Known rows, with every way that one mark hangs from another:
Z_683[Z_598[Z_324] Z_768]: [  6   8  -5   8  -1  11  -4  18   7  11  10   3  -7  15   6   3  -2  -2
  -5  -1  -6 -14 -12   7   7 -11]
Z_820[Z_165]: [ -2   1  -3  -9  -5  -9   0  63 -17  19  -1 -13 -13  -2  -2  -8  -2 -11
   2   7 -14   4  -4 -10  -9  22]
Z_598[Z_324 Z_683[Z_768]]: [  3   7  -7  -3   0   5  -5   3  12  15   1  -5   7  13  -6  -4  -4   2
  -4  -7  -4   1 -11  12   7 -12]
Z_851[Z_598[Z_324 Z_683[Z_768]]]: [  0   5 -11  14   2   0   0  -2  11   1   2   0   8  18   1  -6  -1   6
  -6  -9  -1  -8  -4   6   5 -12]
Z_598[Z_324 Z_683[Z_768] Z_851]: [ -1   7  -7  -7  -4  -1  -7 -13  -1  18  -5  -5  -3  11 -11   6   0   8
  -3  -3   9   2 -19  28  10 -14]
Z_598[Z_683]: [ -3   1  -5 -10   1  -3  -4  47  -5  11   2  -9  11   5 -10 -10  -4  -3
   2  -3 -12   0  -9 -12  -2   2]
Z_501[Z_852]: [ -9   7   1 -11   0  -7   4  68 -13  23   7 -11   5 -10   7   1  -2  -7
   0   4 -18  20   0 -23  -2  13]
Z_768[Z_683 Z_851[Z_598] Z_852]: [-17 -11   3  -1   3  -4   1   2   3 -27  -9  -2   4 -11   2   1   3   7
  -4   5   7   6  10   4   2   8]
Z_768[Z_852[Z_501]]: [ -2  -2   2 -14   8   3   5  33   3   2  10  -5  -4  -6   4  -7  -3  -8
   1   6  -8  32   3 -10  -4   5]
Z_598[Z_324 Z_683[Z_768[Z_852]] Z_851]: [  0   0  -6 -13  -4   3  -6 -15  10  13 -13 -10   0   6  -4  10   1  13
  -3   0  14  15 -18  38  14 -12]
Z_683[Z_598 Z_768[Z_851]]: [  7   7   1   2  -2   7  -5 -30  -4   3   5  15  -8  -2  -2   9  -4  -2
   0   5  -6 -31  -6   1   4  -3]
Z_683[Z_598 Z_768[Z_851 Z_852]]: [  9   0   4  -4  -2  11  -3 -32   7  -3  -4  13  -4  -7   4  13  -3   1
   0   7   1 -17  -6  11   8  -2]
Z_768[Z_683 Z_851 Z_852]: [-15 -10   8 -18   0   0  -4   7   1 -15  -8  -7   2 -19  -8   4   2   4
  -1   7   4  11   2  10   4   8]
Z_598[Z_324[Z_683[Z_768]] Z_851]: [  3  10   1   4  -7  -2  -3 -12  -6  18   9   0  -1  12   4   8  -2   8
   1   3  14   0 -14  22   5   3]
Z_851[Z_598[Z_324]]: [-10   3  -4  14  -1  -7   5  48  -6   0   8  -8  -8  12  11 -11   1   2
  -8  -1  -1   3   3  -1  -6   2]
Z_683[Z_598[Z_324 Z_851]]: [ -5   6  -1  -4  -8   0  -7  41 -10   9   4  -9 -18  14   4   6   3   7
  -4   4   5  -5 -16  17   4  -5]
Z_598[Z_324 Z_683]: [ -7   3  -6  -9  -1  -2  -4  48   4   9   4 -15   1  12  -5 -11  -1   4
  -3  -6  -1   6  -8   8   2  -3]
Z_598[Z_324 Z_683 Z_851]: [ -9   4  -5 -13  -6  -7  -7  27  -7  13  -3 -15  -4  13  -8   0   1  11
  -3  -2   8   7 -15  22   4  -6]
Z_324[Z_683[Z_598]]: [  9   4  -1   6  -3   4  -4  52  -5   3  19   4   5  14   8   1  -6  -3
   5   4  -7 -16  -4 -21  -2  14]
Z_501[Z_852[Z_768]]: [ -3   4   2   1  -5 -10   5  28  -3  21   0  -3  11 -14   8   5   5 -12
   0  -2 -22  16   5 -27  -5   3]
Z_851[Z_598[Z_324 Z_683]]: [ -7   1 -10   8  -1  -6   1  38   4  -4   3 -10   2  18   2 -12   0   7
  -6  -8   1   0   0   3   0  -2]
Z_501[Z_852[Z_165 Z_768]]: [  5   1   2   2   1  -7   9  17  -9  25 -11  -9  11 -12   6  -4   6 -15
   5  -8 -21  11   8 -30 -10  -1]
Z_598[Z_683 Z_851]: [ -5   2  -5 -13  -2  -8  -6  31 -13  13  -3  -7   4   4 -12   0  -1   4
   3   1  -1   2 -14   2   1   1]
Z_683[Z_768[Z_851 Z_852[Z_501]]]: [  2   2   6 -11   5   7   4 -55   4   1   5  11  -7 -17  -2   4  -4  -4
   1   6   3  17   7   7   3  -2]
Z_768[Z_683[Z_598] Z_851 Z_852]: [ -9 -11   4 -14  -1   7  -7  14   9 -22  -5   0  -2 -10  -2  11   2   6
   0   5   5  -5  -2  10   9   4]

Rows:
[ 5  1 -3 18 -2  3  6 -3 16 -3  8  3  7 15 20  2 -2  8 -4 -1 11  8  1 10
  6  6] | Z_851[Z_598[Z_324[Z_683[Z_768[Z_852]]]]]
[  0   7   0  15   0  -6   3 -42  -8  -2   2  16  -1  -4   3   0  -2  -1
  -3   5  -4 -22   7  -4  -4   1] | Z_683[Z_768[Z_851[Z_598]]]
[ 14   7  -1   8  -6   4  -6 -11  -5  11  11  14   1  14   2  14  -4   3
   6   6   4 -22 -16  -2   5   4] | Z_324[Z_683[Z_598[Z_851] Z_768]]
[  6  -5   0 -11  14   7   9  24  -3   7  -1 -11  -4  -7   2 -17  -4 -11
   5  -1  -4  27   5 -15 -10   1] | Z_768[Z_852[Z_165 Z_501]]
[ 17  -4  -4   4   7  18   3   5   4   6 -11   1   1   2   4  -3  -5  -6
   4  -1  -8 -11  -9  -6   1  -9] | Z_683[Z_598 Z_768[Z_852[Z_165]]]
[ -9   2  -5   2  -4  -9  -2  -2   1 -10  -1  -2  -3  11  -1  -6   1  12
  -7  -6  12 -11   6  15   1  -2] | Z_768[Z_851[Z_598[Z_324 Z_683]]]
[ 14   7   4   7  -5   7  -6 -36  -1   0  15  21   2   5   1  10  -5   1
   4   5   4 -34  -2  -4   4   9] | Z_324[Z_683[Z_598 Z_768[Z_851]]]
[-12  -1   3  -6  -4   5 -10  15   5 -15   4  -3 -11   2  -4   6   4   8
  -4  -1   8 -12  -2  18   8  -3] | Z_768[Z_683[Z_598[Z_324]] Z_851]
[ 11  -1   5  -7  12  10   7 -60   0   4  -7   7 -10 -17  -4  -6  -4  -8
   5   3   3   9  10   3  -3  -6] | Z_683[Z_768[Z_851 Z_852[Z_165 Z_501]]]
[ -7   5   3  14  -7 -10   2  -1  -6 -12  13   4  -5  12  12  -2   1  10
  -4   1  18 -11  13   9  -4  15] | Z_768[Z_851[Z_598[Z_324[Z_683]]]]
[ -7 -15   2   1   8  -1   5  -9  -4 -27 -18  -7   0 -13   0  -8   3   4
   0   0  10  -1  14   1  -4   5] | Z_768[Z_683 Z_851[Z_598] Z_852[Z_165]]
[ 10  -1   4  20   7  -9  11 -70  -5 -13  -6  14  -8  -8  -1 -12   5 -11
   3  -7  -1  -6  25 -23 -18  -8] | Z_852[Z_165 Z_501 Z_768[Z_851[Z_598]]]
[ -5  -1   8 -16   5   0   4 -14  -1  -6   5   1 -12 -15   0  -1  -3  -3
   1   8   3  24  10   2  -4   7] | Z_768[Z_851 Z_852[Z_501]]
[-14  -9  -1 -11  -5   7  -8  37  11 -12  -8 -13  -9   6   2  15   6  13
  -4   2  14  12 -15  30  15  -6] | Z_768[Z_683[Z_598[Z_324 Z_851]] Z_852]
[ -6  -5   8  -7   1  -7   3 -22  -5   2 -18  -4  10 -26  -7   4  10  -8
   4  -7  -7   5  15 -16  -4  -3] | Z_501[Z_852[Z_165 Z_768[Z_683 Z_851]]]
[ -2   0   4  21  -7 -16   6 -41  -7 -10  -2  12   1  -9   5  -1   5  -4
  -4  -3  -4 -16  15 -13 -11  -4] | Z_852[Z_768[Z_851[Z_598]]]
[ -6  -4   4  15   4  -8   4 -66  11 -29   4  15   3 -12  -8   0   9  -5
  -2  -5   1   6  24 -18  -4  -8] | Z_852[Z_501 Z_768[Z_683 Z_851[Z_598]]]
[ -4  -7  -2  -4   0  -6   1  -8   3 -18  -8   1   6  -3   0  -2   0  10
  -2   1   8   0   6   7   1   6] | Z_768[Z_851[Z_598[Z_683]] Z_852]
[  6   4   1   4  -8  -2  -6  34 -12   6  11   5  -2  15   4  10  -3   4
   6   6   3 -15 -11  -6   0  14] | Z_324[Z_683[Z_598[Z_851]]]
[  8   1   8  -5  -3   3  -1 -39   1   2   3  11   8  -9   4   9  -5   4
   4   7   9  -1   2  11   3  14] | Z_324[Z_683[Z_768[Z_851 Z_852]]]
[ -7  -4   0   2 -10  -1  -9  -3  12  -7  -7  -5  -4   8  -3  14  13   6
  -3  -6   4  -3 -11  16   9 -20] | Z_852[Z_768[Z_683[Z_598[Z_324 Z_851]]]]
[  7  -1   3  16  -2  -1   4 -48   4 -13   5  17   9  -4  10   7  -4   7
   1   6  13  -6   9   3   2  14] | Z_324[Z_683[Z_768[Z_851[Z_598] Z_852]]]
[ 11   0   2   7   9   0   9 -19  -4   9   0   1   0  -5  -4 -19   3 -19
   6  -9 -12  12  12 -30 -16 -13] | Z_852[Z_165 Z_501 Z_768]
[ 18   7  -3  12  -1  10  -4  13   4   8  17  15   9  13   5   5  -7  -3
   5   1  -8 -21  -9 -16   4   7] | Z_324[Z_683[Z_598 Z_768]]
[  2   4   9   1  -1  -8   4 -57  -3  -1   8  10  -6 -16  -7   0   3 -11
   2  -1  -4   6  15 -12 -10  -7] | Z_852[Z_501 Z_768[Z_851]]
[  6  -8   5   7   1   3  -4 -37   1 -16 -16   6   1  -8 -11   0   8  -6
   4  -9  -4 -25   6 -10  -3 -15] | Z_852[Z_165 Z_768[Z_683[Z_598] Z_851]]
[ 14  -7 -12   9  11   7   6 -10   7  -1 -16  -2  15   5  -2 -11  -4   0
   2  -7  -3  -2  -2  -8   1  -9] | Z_851[Z_598[Z_683[Z_768[Z_852[Z_165]]]]]
[ -4 -13   0 -13  17  10   5  24   6  -8  -6 -13   1  -9  -6 -15  -1  -9
   5  -3  -1  34   6 -13  -4  -1] | Z_768[Z_683 Z_852[Z_165 Z_501]]
[ -6 -14   0 -10  10   6   2  44   0  -5 -15 -19   8 -11  -5 -13   0  -4
   3  -1  -4  16  -2  -6  -3   1] | Z_768[Z_683 Z_852[Z_165]]
